Each row comes from the steps of one walk. Every step used is in the known rows, and no mark comes twice. Write the walk behind each row, first mark first.
Known rows:
bigu > teten: [-10,  16,   1,   6,   8,   4,  -5,  13,  -4,   7,   5,  -4,   3,  -9,  -2,
   0,  -2,  11,  -4,  -3,  -2, -11,  -4,   2,  -5,   4,   2]
teten > fege: [-7,  3,  2,  2,  3, -5, -4,  5, -2,  6,  1, -3, -6,  4,  3, -3,  2, -1,
 -2,  4, -2,  2,  5,  4,  1,  6, -6]
rinibe > teten > fege > lamodil: [ -5, -19,  -3,  -6,  -7,  -5,   4, -13,  -5,   6,   2,   7,  -5,   6,   7,
   1,   2,  -2,  -9,   7,   0,   4,  -7,   7,   2,  -1,   0]
fege > lamodil > numab > teten > rinibe: [  5, -19,  -5, -10,   3,   6,  -2,  -5,  -4,  -3,  -4,   3,   0, -11,  10,
  -1,   2,   0,  -3,  -7,  10,  13,  -6, -11,   8,   3,   4]
bigu > lamodil > numab > teten: [  8,   1,  -4,  -2,  -5,   5,  -2,  -1,  -3,  -7,  -7,  -3, -10,  -5,  15,
   0,  12,  -9,  -1, -12,   7,  -3,  -8,  -6,  -1,   5,   7]
fege > lamodil > numab > teten: [  2, -13,  -5,  -5,  -3,   9,   2,  -6, -14,  -1,  -8,   0,  -3,  -7,  11,
   2,   3,  -4,   0, -10,   8,  -4, -11,  -7,   6,   2,   5]
bodor > lamodil > rinibe: [ -1,  23,  -4,  -8,  -9,  -2,   0,   2,   6,  -5,  -4, -18,  -3,  -3, -16,
   6, -13,   4,  -3,   5,  -8,  -9,   4,  -1,  -4,   0,  -1]
teten > fege > lamodil > rogimop: [ -1,  -5,   4,  -2,  -7,  -4,  -2,   0,  -2,  -7,  -3,   5,   0,  13, -10,
   0,  -1,  -1,   4,  -1,  -3,  10,  -5,  -1,  -6,  -1,  -3]
fege > lamodil > rogimop: [  1,  -3,   9,  -3,  -6,   1,  -1,  -2,  -6,  -6,  -5,   1,   3,   3, -15,
   4,  -3,   2,   4,  -8,  -3,  -6, -14,  -8,  -4,  -1,  -1]
fege > teten > rinibe: [ -7, -18,   9,  -5,   4,  -6,  -1,  -5,  -1,   8,   2,   5,   2,  -9,   3,
  -2,  -2,   4,   0,  -1,   6,   4,   2,  -3,   7,   5,  -5]
rinibe > teten: [ -7,  -6,   4,  -1,   1,  -1,   1,  -9,  -1,  12,   3,  -3,  -3,  -5,   8,
   3,   2,  -1,  -4,  -3,  -7, -15, -10,   4,   3,   1,  -2]
bodor > lamodil > bigu > teten: [  0,  38,  -6,   2,   9,  -2,  -1,   6,   1,   5,  -1, -12,  16,  -4,  -3,
   1,  -2,   5,   1,  10,  -3, -13,  -6,  -3,   0,  -1,  -1]
numab > teten: [ 1, -2,  1,  4,  8,  4,  3, -2, -3,  8, -1, -5, -3, -9, 10,  4, -6,  2,
 -2, -9,  0, -8, -4, -2,  0,  1,  4]
sebad > lamodil > numab > teten: [  2,  -7,  -6,   5,   6,  18,  -2,   3, -12,   9,  -5,   1,   5,   4,   8,
   1,   5,  -6,   7, -18,  -1,  -1,  -1,  -8,  13,  -2,   3]
sebad > lamodil > fege: [  2,  -6,   0,   8,   3,  16,  -2,   9,  -7,   2,   1,  11,   9,  13, -14,
   0,   2,  -2,   0,  -5,  -5,  -7,  10,  -2,   9, -12,   0]
rogimop > lamodil > bodor: [  7,  10,   3,   2,   6, -11,   0,   6,   2,  -6, -10, -11, -13, -12, -12,
   3,  -5,   4,   0,  -8,  -5, -10,  10,   2,  -9,   8,  -8]
teten > fege > lamodil: [ -3,  -8,   0,  -5,  -4,  -3,   1,  -2, -10,   1,  -1,   4,  -5,   5,  -2,
  -1,   0,   2,  -8,   8,   4,   3,   0,   2,   2,   4,  -1]
numab > teten > rinibe: [  4,  -9,   2,  -1,  13,   1,  -1,  -1,   8,   4,   4,  -2,   1, -13,  10,
   2,  -6,   5,  -4,  -6,   2,   8,   0,  -5,   2,   1,   3]
rogimop > lamodil > rinibe > teten: [ -1,   6,  -1,  -3,  -6,  -7,   1, -11,  14,  -4,   3,  -8, -15,  -6,  -2,
   4,  -6,   0,   0,  -4, -11,  -5,   5,  12, -10,   0,   2]
zedubet > pazo: [ -7,   6,   2,   6,   8,   4,   2,   5,  -1,  12,   9,   0,  -5,  -3,   0,
   3,   0,  10,   1,  -4,   1, -15,  -8,  -4,   8,   3,   1]
numab > teten > fege > lamodil > bigu > zedubet: [ 11,  -8,   1,  11,  -4,  -3,  10,  -4,   2, -12,   5,   6,  13,   6,  19,
  -3,   3,  -1,   2,  14,  17,  17,  -9,   0,  -6,  -1,   8]
lamodil > rinibe > teten > fege: [ -7,  -4,   0,  -2,  -9,  -6,   3,  -4,  13,   6,   8,  -3,  -8,   7,   4,
   1,  -5,  -2,   4,  12, -10,   9,   4,  14, -12,  -2,   2]
lamodil > rogimop: [ -3,   8,  10,   4,   1,  -1,  -5,   5,   1,   0,  -2,  -6,   2,   2, -10,
   2,  -1,  -1,   9, -12,  -9,  -8,  -9,  -4,  -6,   1,  -5]
sebad > lamodil: [ -1,  -1,   4,   4,   6,  10,  -4,   5, -10,  11,   0,   1,   5,   7, -10,
   2,   0,   3,  -2,  -8,  -5, -12,   1,  -5,  11,  -1,  -2]
rinibe > teten > fege > lamodil > numab: [ -7, -19,  -7,  -9, -10,  -1,  -1, -11,  -9,   4,  -3,   6,  -6,   6,  13,
  -4,  12, -10,  -1,   3,   2,   7,  -8,   4,   6,   3,  -3]
sebad > lamodil > bodor: [  5,  -5,   6,   7,   7,   5,   2,  14,  -6,   9,  -7,  -3,   5,   5, -19,
   5,  -6,   7,   4,  -5,  -6,  -8,   5,  -6,   0,  -2,  -3]
rinibe > teten > fege: [-9, -8, -1,  0,  0, -6,  1, -6,  2, 11,  5,  1, -6,  5, 13, -1,  3, -4,
 -2,  4, -6,  3, -2, 10,  0,  2, -4]
teten > rinibe: [ -2,  -2,   7,  -4,  10,  -4,  -7,   3,   5,   4,   5,  -5,   0, -10,  -3,
  -1,  -2,   5,  -6,   0,   0,   0,   1,  -5,   4,   6,  -4]

Which walk is each row?
[  6,  10,  10,   0,  -8,  -4,  -5,   4,   6, -12,  -3,  -2,  -4,   6, -12,
   2,   6,  -3,   2, -10,  -4,  -6, -11,  -6, -11,   2,   1] : bigu > lamodil > rogimop
[  3, -13,   0,   0,   3,  -6,  -2,  -7,   6, -12,   1,  15,  -5,  -7,  -2,
  -5,   1,  -3,  -1,  -6,   4,  11,  20,   5,   4,  -2,  -6] : rogimop > lamodil > fege > teten > rinibe
[  1,  15,  -7,  -1,  -2,   3,   0,   3,  -1,  -8,  -5,  -4,   3,   0, -11,
   2,  -4,  -5,  -7,  -1,  -6, -11,   7,  -1,   6,  -7,  -5] : bodor > lamodil > fege
[ -2,   6,  -5,  -3,  -7, -12,   1,  -9,  16,  -4,   5,  -4, -18,   3,   3,
  -1,  -3,  -3,   1,   4, -11,  12,  13,  18, -13,   0,   0] : rogimop > lamodil > rinibe > teten > fege
[  6,   5,   8,   6,  11,   6,   0,   1,  -6,  14,   0,  -1,  15,  12,  -5,
   0,   5,  -2,   8,   3,  -3, -13,  -3,  -7,   9,  -4,  -3] : sebad > lamodil > bigu
[  3, -11,  -4,  -5,  -9,   1,   8,  -4,   4,  -5,   1,   2,  -7,   3,   2,
   4, -13,   4,   0,   9,   3,  18,   5,   5, -11,  -5,  12] : numab > teten > fege > lamodil > rinibe
[  2,  30,  -5,   9,  14, -10,  -5,   5,   6,   0,   4,  -2,   1,   1,   6,
  -7,   7,   2,   6,  10,  -1,   7,  10,  10,  -9,   5,  -3] : rogimop > lamodil > bigu > teten > fege
[ -2,  -4,   1,  -8, -13,  -3,   2,   1,   1,  -5,   2,   1,  -8,   7, -11,
   0,  -8,   4,  -2,  15,   1,  11,   6,   6,  -9,   0,   4] : teten > fege > lamodil > rinibe
[ -3, -23,   6,   0,   1,  -1,   0,  -2,   3,  -1,   3,  16,   5,  -4,  -1,
  -4,  -1,  -1,   2,   1,   5,   9,  11,   1,   5,  -5,  -4] : lamodil > fege > teten > rinibe
[  2,   7,   1,  -5,  -8,   0,  -7,   4,  -6,  -7,  -6,  -4, -11,  -2,   3,
  -4,  17,  -9,  -3,  -6,   6, -11,  -7,  -5,   1,  11,  -1] : bigu > lamodil > numab
[ -6, -16,   5,   4,  -4,   3,   5,  -3,  -8,   1,  -2,  13,   1,   1,  -1,
  -1,   0,  -5,   4,  -2,   3,  -7,   7,   4,   4,  -6,  -4] : lamodil > fege > teten
[  5, -10,   7,  -4,  -2,  -4,   7,   5,  -9,  -1, -10,  -3,  -3,  -7, -16,
   6,  -9,   9,  -3,   2,   3, -11,  -5,  -5,  -6,   2,  -1] : fege > lamodil > bodor
[ 4, 31, -5, -2, 15, -5, -5,  6, 11,  2,  4, -9, 19, -8, -3, -2, -3,  8,
 -1, 13, -1,  3, -1, -6,  1,  1, -2] : bodor > lamodil > bigu > teten > rinibe
[  7,   2,   3,   2,  -8,   3,  -1,   6,   2, -14,   0,   6,  -7,   4,  -7,
  -2,   8,  -5,  -8,   0,   3,  -9,   3,   1,  -4,  -4,   4] : bigu > lamodil > fege
[  1,  12,   8,  20,   4,   0,   6,   6,   7,  -2,  16,  -1,  11,   2,   9,
  -3,   8,   7,  10,   8,  11, -10, -17,  -5,   3,   4,   2] : lamodil > bigu > zedubet > pazo
[ 0, -8, -5, -6, -2, -2,  2, -5,  4, -7, -3,  8,  8, -4, -7, -2, -5, -3,
 -5,  2,  2,  8, 14, -2, 11, -7, -7] : bodor > lamodil > fege > teten > rinibe
[ 0, -3, -4,  4,  6, -1,  2,  1,  1,  7,  0,  0, -5,  0, 15,  0, -3, -1,
  0, -2,  0,  9,  4,  5, -2,  1,  2] : numab > teten > fege
[ -4,  11, -10,  -8, -12,  -8,   4,  -7,  14,  -1,   2, -11,  -5,   7,  -2,
   3,  -9,  -3,  -2,  12, -14,   9,   6,  11,  -6,  -4,  -1] : bodor > lamodil > rinibe > teten > fege
[  8,  20,   5,   2,  11, -10,  -3,  -6,   2,  -1,  -4,  -9,  -3,  -4,   2,
  -1,   5,  -5,   4,   1,  -1, -15,   2,   0,   0,   6,  -7] : rogimop > lamodil > bigu
[  5, -11,  -1,   1,  -4,   0,   4,  -5,   1,  -6,  -3,   7,   2,   9,   2,
   3,  -6,  -2,   7,  -6,  -1,  18,  -6,  -2,  -8,  -6,   5] : numab > teten > fege > lamodil > rogimop
[ -3, -13,   4, -10, -15,   0,   7, -12,   2,   1,   4,  -1,  -5,  -1,  -6,
   7,  -9,   4,  -3,   7,  -3,  -7,  -9,   5,  -8,  -5,   8] : fege > lamodil > rinibe > teten
[  1,  12,   3,   1,   6,   2,   2,   2,  -7,   5,   3,   2,  13,  -3,  -2,
   0,   0,   8,   1,  12,   7, -11, -13,  -3,  -4,  -1,   6] : fege > lamodil > bigu > teten
[ -4,  -9,  -3,   2,  -7,   4,   2,  -1,   9,  10,   9,   4,   1,  19,  -4,
   1,  -4,   0,   5,   7, -12,  13,   8,  10,  -3,  -9,   4] : sebad > lamodil > rinibe > teten > fege
[  7,   1,  -8,  -3,  12,  -2,  -8,  -4,   7,  -8,  -4,  -4,  -9, -16,  15,
  -4,   5,  -4,   0, -18,   2,  14,   8,  -4,   5,   8,  -2] : rogimop > lamodil > numab > teten > rinibe
[ -2,  -3,  -8,   2,   3,   3,  -3,   2,  -4,   4,  -5,  -2,  -6,   0,  21,
  -4,   7, -10,   7,  -6,   2,  12,   3,   2,   2,   5,  -2] : lamodil > numab > teten > fege
[ -7,  10,   2,   2,  13,   1,  -9,  14,   6,   5,  10,  -1,   6, -14,  -2,
  -3,  -3,  15,  -6,   0,   0,   6,   0,  -1,  -3,   5,   2] : bigu > teten > rinibe
[-3, -1, -6, -2, -7,  1,  6, -6, -6, -5, -8,  6,  4,  0, -6,  2, -4, -7,
 -2, -1,  0, -8,  9,  1,  9, -8, -7] : bodor > lamodil > fege > teten
[ -1,  -3,   6,  -9, -11,   2,   3,  -1,  -2,  -5,   0,  -4,  -5,  -2, -15,
   5, -10,   7,  -3,   7,   1,  -7,  -2,  -1,  -8,  -1,   7] : fege > lamodil > rinibe
[  5, -20,   6,  -3,  -8,  -3,   2,  -2,   8, -13,   2,  19,  -1,   0,  -3,
  -5,   7,  -4,  -5,   2,  11,  11,   8,   0,   0,  -4,   2] : bigu > lamodil > fege > teten > rinibe
[-10,   4, -10,  -2,  -3,   4,  -6,  10, -13,  -1,   0,   5,   0,   2,   4,
  -7,  10,   2,  -1,   5,   7,  12,  -2,   4,  -2,   6,   1] : bigu > teten > fege > lamodil > numab
[ 6,  4,  9, 18,  1,  7,  1,  7, -2, -2,  7,  0, 22, 12, -2, -3,  7,  1,
  6,  5,  6, -6, -7, -6,  5, -1,  0] : sebad > lamodil > bigu > zedubet
[  3, -13,   5,   1, -13,   1,   5,  -3,  -3, -10,  -3,  16,  -5,   4,  -2,
  -2,   8,  -7,  -3,  -1,   9,  -5,   5,   3,  -1,  -5,   3] : bigu > lamodil > fege > teten
[ 2, 17,  2, 12, 14, 11, -2, 12, -5, 15,  6,  2, 21,  8, -5, -1,  3,  7,
  8,  5, -2, -9, -3, -4,  2, -5,  4] : sebad > lamodil > bigu > teten
[  4,   6, -13,  -8,   5,   2,  -5,  -2,   4,  -4,  -7, -11,   3, -13,  10,
   0,  -1,  -5,  -3, -10,   0,  10,   1, -11,  11,   3,  -3] : bodor > lamodil > numab > teten > rinibe
[  0,  12, -19,  -4,  -1,   1,  -2,  -1,  -3,  -2, -11,  -9,  -3,   0,  16,
  -1,   3, -11,   1,  -5,  -1,  12,   5,  -1,   7,   3,  -4] : bodor > lamodil > numab > teten > fege
